Every row comes from one small tree of marks. The marks that hang from a mark follow it in brackets, in alphabetical order. Every link used is in the known rows. Which tree was each row made from?
Known rows:
E(T(Z)): [+1.68,+2.08,+0.97,+0.72,+1.22,+0.38,+0.19,-0.66,-0.02,+0.75,+1.12,+0.75,-1.19,-0.87,+2.33,-2.02,-3.50,-1.44]
T(Z(K(D))): [+3.58,+0.13,-0.80,-2.99,-0.06,+0.70,+2.83,-1.13,-0.82,-0.44,+0.00,-1.38,-1.35,-0.71,-0.91,+0.52,+1.92,-0.92]
E(K(Z) T): [+0.89,+0.53,-0.37,-0.43,+1.37,-1.31,+0.16,-0.66,+0.13,+3.00,+2.93,+2.32,-1.75,-0.96,+0.36,-3.47,-2.45,-2.41]
C(K(D Z(T)) U): [+7.31,-0.64,-0.89,-3.42,+1.99,-2.74,+3.36,+1.30,-0.88,+1.61,+0.04,-0.53,+0.81,-0.35,+1.86,-2.16,-0.46,-0.70]
U(C(K(D Z(T)))): [+5.47,+1.68,-2.59,-2.21,+0.71,-2.72,+1.15,-3.21,-0.80,-0.21,+1.05,+2.37,-0.75,-3.89,+0.58,-2.57,-1.28,-1.44]
T(Z(K(C D))): [+2.47,-0.06,-1.38,-1.04,+0.76,+0.51,+2.77,-1.65,+0.11,-1.09,-0.24,-1.30,-1.49,-0.92,-1.28,-0.05,+1.51,-1.57]
K(C Z): [-2.05,-0.73,-1.34,+3.35,+1.13,-2.18,+1.34,-1.69,+0.56,-0.94,+0.45,+1.62,-0.55,+0.36,-0.35,-2.11,+0.18,-1.28]
K(C D Z): [+0.10,-1.59,-2.48,+1.70,-0.25,-3.84,+4.04,-2.48,-0.02,+0.88,-0.06,+2.71,+0.37,-0.34,-0.21,-4.13,+1.70,-2.30]
D(K(Z(T))): [+1.42,+1.09,-2.90,+0.50,+0.00,-1.74,+0.00,-0.77,-0.78,+1.25,+1.79,+2.17,-1.42,-1.33,+1.53,-0.27,-0.07,-1.31]
K(C D): [+0.40,-1.19,-1.95,+1.42,-0.04,-2.15,+2.54,-1.61,+0.87,+0.85,-0.90,+1.35,+0.78,-0.99,-0.36,-2.88,+0.93,-2.02]
T(Z): [-0.47,+0.27,+0.12,+0.85,-0.09,+0.95,+1.87,-0.77,-0.28,-1.49,-0.33,-0.88,-1.49,+0.09,+0.56,+0.11,-0.48,-0.02]
C(K(Z)): [+2.92,+2.08,+0.80,-2.54,-0.27,-0.82,+1.06,+1.37,-0.97,-0.42,+2.21,-0.70,+0.50,-0.37,-2.14,+0.04,+0.99,-1.16]
D(K): [-0.17,+0.29,-1.34,+0.04,-1.25,+0.01,-0.50,+0.63,-0.11,+0.43,+0.75,+0.71,-0.99,-1.29,-0.10,+1.13,+1.01,+0.17]
C(K(D) U): [+5.66,-1.45,+0.63,-3.86,+0.73,-1.06,+2.87,+2.77,-0.17,+0.82,-0.97,-1.92,+1.22,-0.29,+0.16,-0.78,+0.61,+0.68]
U(C D): [+0.48,+0.94,-2.06,+1.35,+0.23,-0.79,-1.47,-2.30,+0.33,-1.15,-0.52,+1.43,-2.11,-1.33,+1.46,-1.52,-2.57,-0.18]
T(Z(K)): [+2.14,+0.68,-0.11,-1.99,+0.77,+1.82,+1.12,-0.67,-0.43,-1.61,+0.30,-2.07,-1.94,-0.27,-1.07,+1.78,+0.97,-0.25]
K(D Z): [+1.77,-1.37,-1.63,-1.38,-1.63,-3.49,+4.15,-1.66,-1.47,+1.79,+0.33,+2.51,+0.58,+0.05,+0.44,-3.30,+2.28,-1.31]
D(K(C Z(T))): [+0.12,+0.93,-3.51,+2.95,+1.07,-2.02,-0.07,-1.48,+0.34,+0.39,+1.40,+2.34,-1.59,-1.56,+1.08,-0.98,-0.53,-2.05]
K(C(U) D Z(T)): [+3.05,-2.64,-3.64,+2.10,+3.08,-4.44,+3.86,-2.39,+0.50,+1.61,-1.32,+2.24,-0.01,-0.11,+3.50,-4.81,-1.18,-1.87]
K(Z(T)): [+2.12,+1.01,-1.91,+0.53,+1.57,-2.20,+0.60,-1.85,-0.84,+0.93,+1.29,+1.80,-0.51,-0.04,+2.05,-1.72,-1.39,-1.75]
D(K(C(U) Z(T))): [+0.49,-1.14,-3.33,+3.10,+2.25,-2.19,+0.42,-0.61,+0.73,+0.35,+0.02,+1.67,-1.77,-0.78,+2.52,-1.17,-1.09,-0.49]

Which tree is each row?
[+8.04,+1.63,-3.01,-4.49,+2.33,-0.78,+0.07,-1.76,-0.55,+2.46,+0.90,-0.23,-0.02,-2.09,+0.45,-0.12,+0.32,-3.05] => Z(K(D) T)
[+1.64,+1.83,-4.30,+1.76,+0.16,-2.08,-1.48,-2.95,-0.28,-0.18,+0.89,+3.15,-3.23,-2.37,+2.67,-1.76,-2.63,-1.23] => U(C D(K(Z(T))))
[+4.23,+0.19,-3.07,-1.13,+0.19,-3.82,+3.29,-2.66,-1.37,+2.73,+0.76,+2.92,+0.44,-0.77,+2.27,-3.70,+0.13,-2.83] => K(D Z(T))
[-1.18,+1.06,-2.39,+2.76,-0.80,-1.32,-0.14,+0.32,+0.25,+0.26,+1.00,+1.03,-1.72,+0.45,+0.11,-1.01,+0.01,-2.04] => U(D(K(C Z)))
[+1.56,-0.41,-0.73,+0.43,+2.39,+1.45,+1.14,-0.01,+0.71,-2.07,-0.97,-2.82,-2.51,+0.69,+0.02,+0.88,-0.33,-0.29] => T(Z(K(C(U(D)))))
[+2.13,-1.27,-2.04,+1.08,+1.71,-1.45,+0.24,+1.39,+0.12,+1.11,-0.86,-0.03,-1.71,+1.28,+3.93,-0.88,-1.96,+0.41] => C(U(D(K(Z(T)))))
[-1.84,-0.28,-2.41,+2.77,-0.36,-1.79,+0.60,-0.65,+0.27,-0.31,+1.09,+2.03,-1.43,-0.97,-0.48,-0.58,+1.18,-0.89] => D(K(C Z))
[+1.56,+0.00,-1.54,+0.49,+1.59,-1.49,+1.02,-1.30,+1.55,+3.57,+1.57,+2.27,-0.88,-2.46,-0.12,-4.76,-2.29,-3.80] => E(K(C D) T)
[-0.86,+1.34,-2.07,+2.56,-0.65,-0.18,-1.07,+0.89,+0.80,+0.22,+0.52,+0.12,-1.43,+0.03,-0.02,-0.22,-0.46,-1.82] => U(D(K(C)))
[+6.70,+1.50,-3.68,-2.05,+3.44,-1.01,+0.02,-2.42,+0.60,+1.68,+0.69,-0.08,-0.15,-2.30,-0.04,-0.76,-0.17,-3.81] => Z(K(C D) T)
[+2.54,+0.44,-0.75,-1.28,+0.32,-0.43,+2.60,-1.22,+0.19,+3.18,+1.61,+1.42,-1.81,-2.06,+0.78,-3.98,-2.24,-3.05] => E(K(D) T(Z))
[+4.19,+0.98,-1.38,-2.50,-0.24,-1.46,+0.76,-2.02,-0.25,-0.80,+0.26,+1.19,-0.34,-3.89,-0.72,-1.49,-0.40,-0.29] => U(C(K(D)))
[+5.81,+1.10,-0.35,-1.58,+2.73,-1.34,+0.76,+2.68,-0.36,+0.55,+0.53,-1.76,-0.33,+1.26,+2.00,-0.94,-2.41,-0.91] => C(K(Z(T)) U(D))
[+3.10,+2.92,-1.04,-0.88,+0.12,-0.25,-1.52,-0.65,+0.08,-1.56,+0.77,+0.02,-1.52,-2.09,-0.38,-0.66,-2.25,-0.93] => U(C(K) D)
[+6.69,+2.59,-1.25,-3.62,+0.08,-2.43,+2.49,-0.02,-1.42,+1.80,+2.20,+0.48,+1.13,-1.52,-0.57,-1.90,+0.49,-3.21] => C(K(D Z(T)))
[+4.46,+3.57,-2.30,-0.61,+1.16,-1.59,-1.13,-1.83,-0.45,-0.85,+1.56,+1.13,-1.85,-2.14,+0.91,-1.75,-3.14,-2.12] => U(C(K(Z(T))) D)
[+0.79,-2.04,-0.92,+0.71,+0.66,-0.29,+0.03,+2.52,+0.48,+0.51,-1.55,-1.02,-1.41,+1.43,+2.57,+0.07,-1.03,+1.53] => C(U(D(K)))
[+4.94,+3.32,-0.34,-2.31,+1.17,-1.05,+0.39,+0.59,-0.98,+0.38,+2.62,-0.34,+0.37,-0.99,-0.72,-0.32,-0.73,-2.39] => C(K(Z(T)))
[-0.09,-1.07,-0.28,+2.61,+3.74,+0.40,+0.91,-0.33,+2.15,+0.79,+0.34,-0.01,-3.04,-0.95,+1.68,-3.22,-4.44,-1.38] => E(K(C(U)) T(Z))
